Each row was made from one path, in order. Every step used is in the known rows, and no mark comes twice. Write each row's path.
Known rows:
z-f-d-c-g: [ 43  35 -63 -45  42  -8   8 -10 -33 -48 -22  -6   8  20  48  12 -10 -21
  23  13  29 -65  -5  11   2 -47   3   3]
d-f-g-c: [ 47  20 -49 -44  27 -10 -52  -5 -35 -24 -26  -6  12   6  33  13  -6 -20
  21  21  20 -48   5 -11 -26 -44   9  20]
z-e: [  4  22 -20 -33 -15  -6 -37 -22 -11  -6 -19   6   7  12  40   6  14  10
  11  11  22 -17  14   6   4 -22   8   2]
e-z-f-g-c-y: [ 55   1 -40 -52  32 -26 -46   1 -32 -38 -14   6   8   7  27  -6 -10   4
  20  23  29 -70   5  -2  -5 -27  32  12]
e-z-f-d-c: [ 31  22 -49 -38  11 -14  -1 -26 -21 -34 -21   3   5  21  51   6   6   4
  14   3  31 -57   6  11  18 -26  14  -5]
c-d-f: [ 20  36 -48 -30  11 -10 -35  -9 -23 -26  -8  -8   7   3  42  16  12 -27
   5  23  23 -26  14   1 -16 -36   7   8]
y-c: [ 19  18 -36 -12  -6   6 -46   0 -28 -21 -27  -7   2   2  34  -7  -4 -17
   4  23  26 -26  10   7 -16 -24  -2   6]
y-c-d-f-w: [ 25  48 -69 -17  21   9 -38  -3 -25 -34 -15 -17   1   3  38  18  -3 -52
  -1  48  24 -33  23   0 -24 -26  -7   7]
g-c-y: [ 31  20 -45 -33   2   2 -50  25 -26 -29 -16 -12   0   1  15   4 -19  -5
  10  21  23 -45  -1   0 -17 -36  16  20]
w-f-d-c-y: [ 34  39 -70 -42  -5  -1  -9   7 -22 -28 -13 -15  -9   4  39  23 -13 -19
   7  27  19 -67  -6   4 -11 -54   7  21]
q-l-w-f-d-c-y: [ 25  56 -54 -27 -16  11 -15  22 -22 -43  -3 -11   0  14  31  52   4  -3
   0  38   7 -59  21  11 -13 -60  11   6]
l-q: [  2  26 -14 -12 -24  10 -43   3 -20 -19 -28  10  16   4  37  13  14   9
   8  13   6  -9  18  25  -9 -31   6   6]
g-f-w: [ -4  40 -39 -25   6  17 -28   7 -16 -19 -24   4  16   3  42  28  16 -23
  -4  45  11 -15  24   9 -18 -28  -9   7]
f-g-c-y: [ 53  11 -43 -41  17   1 -57  20 -36 -31 -19  -7   6   5  17   7 -23 -10
  15  28  20 -63  -4  -9 -24 -42  20  23]
l-w-f-z-e: [-21  29 -12 -47 -10 -27 -26 -20   6 -13   3  12  -4  17  58  32  19  14
  20  28  24 -30  34  -2   7 -24  -6   3]
w-f-d: [ 13  38 -47 -34 -11  -7 -13   0 -16 -15 -13  -3   2  -1  59  23  12 -11
  15  24  10 -38  14   3  -2 -39  -6  15]
q-l-w-f-d: [  4  56 -31 -21 -23   4 -22  16 -18 -30  -3   3  12   9  53  53  30   5
   7  35  -2 -28  42   9  -4 -45  -1   0]
d-c-g-f: [ 28  29 -54 -33  40   7 -14  -1 -35 -43 -31  -8   8   4  40  16 -10 -35
   9  27  22 -39  -6  13 -36 -50   0  13]
p-z-f: [ 11  16 -16 -35  -1 -26 -37 -12 -26 -24 -15  16  12  16  48  -7  20  11
   5   8  34 -30   9   7  16 -20   3  -8]
e-z-p: [  5  -3   1 -32 -12 -24 -48 -32 -13 -13 -22  16   3  -1  37   2  22  27
   4  11  22 -24  20   7  -3  -7   9  -3]
g-f-z-e: [-13  20 -20 -47  15 -15 -19 -26   6  -3 -13  10   4  16  54  13  11   2
  11  18  33 -27  11   5   0 -12   3   9]
p-z: [  9  15 -11 -26 -14  -9 -51  -6 -23 -16 -20  11   9  10  42  -1  11   9
   5  10  28 -26   8   8   2 -19   0  -2]
q-l-w: [ -4  39  -5 -10 -26  13 -49  13 -23 -31 -13   9  20  12  31  38  28  15
  -1  27   8  -9  42  17  -8 -37   5 -10]
c-d: [ 19  27 -36 -20  -1   1 -36   3 -26 -32 -10  -3   5   6  44  13   7 -13
   3  21  17 -23  12   3 -10 -33   6   4]
c-g-f-z-p: [  0   9 -12 -53  50 -25 -20 -18 -10 -25 -15  10   5   2  47  15   2 -10
  12  28  31 -42   8   5 -23 -19  -8  14]
f-g: [ 27  13 -19 -34   1  -1 -46  -8 -31 -18 -25   7  17   6  39  11   8  -5
  10  25  16 -36  11   2 -13 -37   5   7]
y-c-d-f: [ 32  34 -63 -19  18  -5 -39  -8 -29 -32 -13 -18  -1   2  38   2  -3 -44
   4  28  30 -34  10  -3 -27 -30   4  10]
c-y: [ 14  22 -28 -33 -12   1 -42   9 -18 -19 -16  -3   6   1  18   4  -2  -4
   1  27  25 -35   8  12 -10 -33  12  11]
p-z-f-g-c: [ 49   7 -31 -43  28 -26 -51  -1 -44 -37 -19  12  13  20  46  -4  -1   6
  19  10  30 -59  -4 -13   1 -31  10   4]

Which path is each row?
[ 13  51 -54 -30  13   4 -33  -4 -20 -28 -10  -7   9   6  41  31  12 -35
   2  43  17 -24  27   2 -13 -34  -4   5] | c-d-f-w
[ 42  34 -58 -36  27   9  -6  -5 -32 -41 -25 -11   4  14  41  19 -19 -24
  22  15  23 -60  -6  12 -12 -47  -2  10] | f-d-c-g
[  1  24 -23 -36   3 -13 -28 -17 -16 -25 -19  15  14   9  46   7  23   6
   8  34  21 -24  35  15  16 -13   2 -10] | e-z-f-w
[-11   7  -3 -48  -3 -39 -31 -25  -8  -9 -10  12  -9  -1  57  15  15  15
   7  24  22 -34  15  -2  -4 -25 -13  12] | w-f-z-p
[ 53  24 -60 -33  26 -13 -43  15 -46 -43  -7  -8  -3   1  59  23  -7 -24
  20  33   3 -53   1 -20 -31 -53   5  24] | w-f-g-c-d
[ 40  36 -38 -33   3  -1 -57  37 -38 -47  -3  -2   7   5  26  44   0   0
  10  48  -1 -55  27  -5 -32 -59  17  16] | q-l-w-f-g-c-y
[ 26  40 -55 -38  40   6  -3   7 -18 -30 -19  -5  17   3  48  22  -1 -36
  19  29  17 -45   7   9 -23 -34   0  15] | c-g-f-d
[  1  22 -26 -46  49 -12 -15  -4 -14 -28 -17   4   9   4  51  13  -5 -24
  20  31  30 -37   8  14 -20 -27  -7  16] | c-g-f-z
[ 24  15 -40 -46  39 -33 -40 -19 -16 -31  -2  -6 -11  10  43  17  -6  -8
  13  12  35 -50   4 -16 -16 -22   3  19] | g-c-d-f-z-p
[ -7   0   6 -42   1 -24 -38 -27  -6 -10 -15  13  -2  10  42   9  11  21
   6  13  32 -33  12   2   2 -14  -6   4] | f-z-p
[ 48  18 -53 -47  16 -13 -49  22 -38 -31 -13  -7  -2  -5  33  14 -18 -16
  17  39  11 -63  -2 -12 -30 -54  12  31] | w-f-g-c-y
[ 30  24 -41 -31  22   3 -24  -6 -39 -41 -31  -7   4   7  34   8 -15 -19
  17  18  23 -41  -4  15 -20 -48  -2   8] | d-c-g
[ 53  26 -61 -28  33  -5 -45 -12 -37 -34 -15 -13   6   5  40   6  -6 -47
   7  34  27 -52   8 -10 -33 -35   8  13] | y-c-d-f-g
[  7  16 -21 -47  24 -35 -33 -35  -6 -20   0   2  -3   9  46  19  11  -6
   3  19  36 -39  12  -5  -9 -19   0   8] | c-d-f-z-p
[ 17  56 -47 -19 -18  11 -15   9 -26 -42 -11  -4   3  17  52  56  16   1
   5  29   1 -42  27  10 -10 -59   0   0] | q-l-w-f-d-c
[ 16  30 -38 -35  35  -1 -22   5 -26 -31 -23   0  15  -4  42  13   3 -30
  13  32  18 -26  10  12 -31 -36  -2  13] | c-g-f
[-10  20 -20 -38  17  -8 -21  -6  -5 -14 -17   7   7   7  51  13   7  -9
   7  24  29 -26  11   9  -9 -22  -4  12] | g-f-z
[ 41  33 -64 -45  14  -3  -1   0 -21 -36 -13 -10   4  20  29  10  -9 -11
   4  16  34 -71  -8   8   7 -44  17   7] | z-f-d-c-y
[-11   6  -7 -43  18 -21 -27 -22  -2 -11 -15  13   3   5  49  16  15   6
  -1  22  30 -31  11   1 -14 -15  -5  10] | g-f-z-p
[ 31  25 -51  -7   7   7 -41   5 -32 -38 -13 -14  -2   3  41  -1  -7 -29
   1  25  24 -32   8   1 -21 -26   3   6] | y-c-d
[ 41  28 -45 -39  26 -11 -40 -14 -32 -28 -11  -4  13   7  42  20   9 -32
  10  31  19 -43  12  -6 -23 -43   9  10] | c-d-f-g
[ 26  39 -63 -33  -5  -1  -5  -6 -26 -26 -22  -9  -5   7  58  26   0 -15
  12  18  13 -51   0   3  -8 -53  -6  13] | w-f-d-c
[ 57  18 -52 -27  27   2 -50  14 -44 -45 -11  -8   5  10  43  15 -14 -19
  17  22  13 -52  -1 -15 -25 -43  12  15] | f-g-c-d
[ 30  48 -72 -29  26   4 -41  11 -30 -39 -11 -16   2   6  38  30  -6 -36
  11  37  15 -33  18  -8 -22 -38  -2  14] | g-c-d-f-w
[  7  11 -17 -36   1 -26 -29 -21 -19 -23 -19  15  11   7  46  -5  24  14
  11  13  28 -25  22  15  13 -16  13  -6] | e-z-f
[-20  38  -2 -28 -15 -14 -35   5 -12 -27  -2  12   4  10  54  42  26  16
   8  36  10 -19  44  13  -2 -38  -8   0] | q-l-w-f-z
[ 41  17 -46 -39  12 -14 -46  10 -42 -29 -22  -2   1  -2  52  16  -4 -12
  23  30   5 -46   5 -14 -26 -51   0  24] | w-f-g-c
[ 14   9 -28 -49  53 -19 -12 -25 -19 -36 -23   2  -3  10  46  19 -11 -13
   8  22  35 -54  -8   5 -28 -32  -8  14] | d-c-g-f-z-p
[ -7  10  -7 -53  13 -35 -37 -40  -3  -4 -15   8   1   6  39  12  14   6
   7  17  38 -34  15   1  -4 -17  -5   9] | d-f-z-p
[ 54  21 -55 -53  29 -10 -54   8 -32 -26 -18 -11   8   2  14   9 -18 -25
  17  30  26 -65  -2 -10 -29 -45  22  27] | d-f-g-c-y
[  6  46 -42 -30 -17  -4 -17  10  -9 -26  -3   0   7   6  53  41  19  -8
  17  34   9 -38  33  -1  -7 -40  -7   5] | l-w-f-d
[ 36  34 -66 -29  24  -8 -43   6 -33 -38  -9 -17   0   4  38  15  -5 -28
  15  18  22 -33   5 -10 -24 -40   9  17] | g-c-d-f
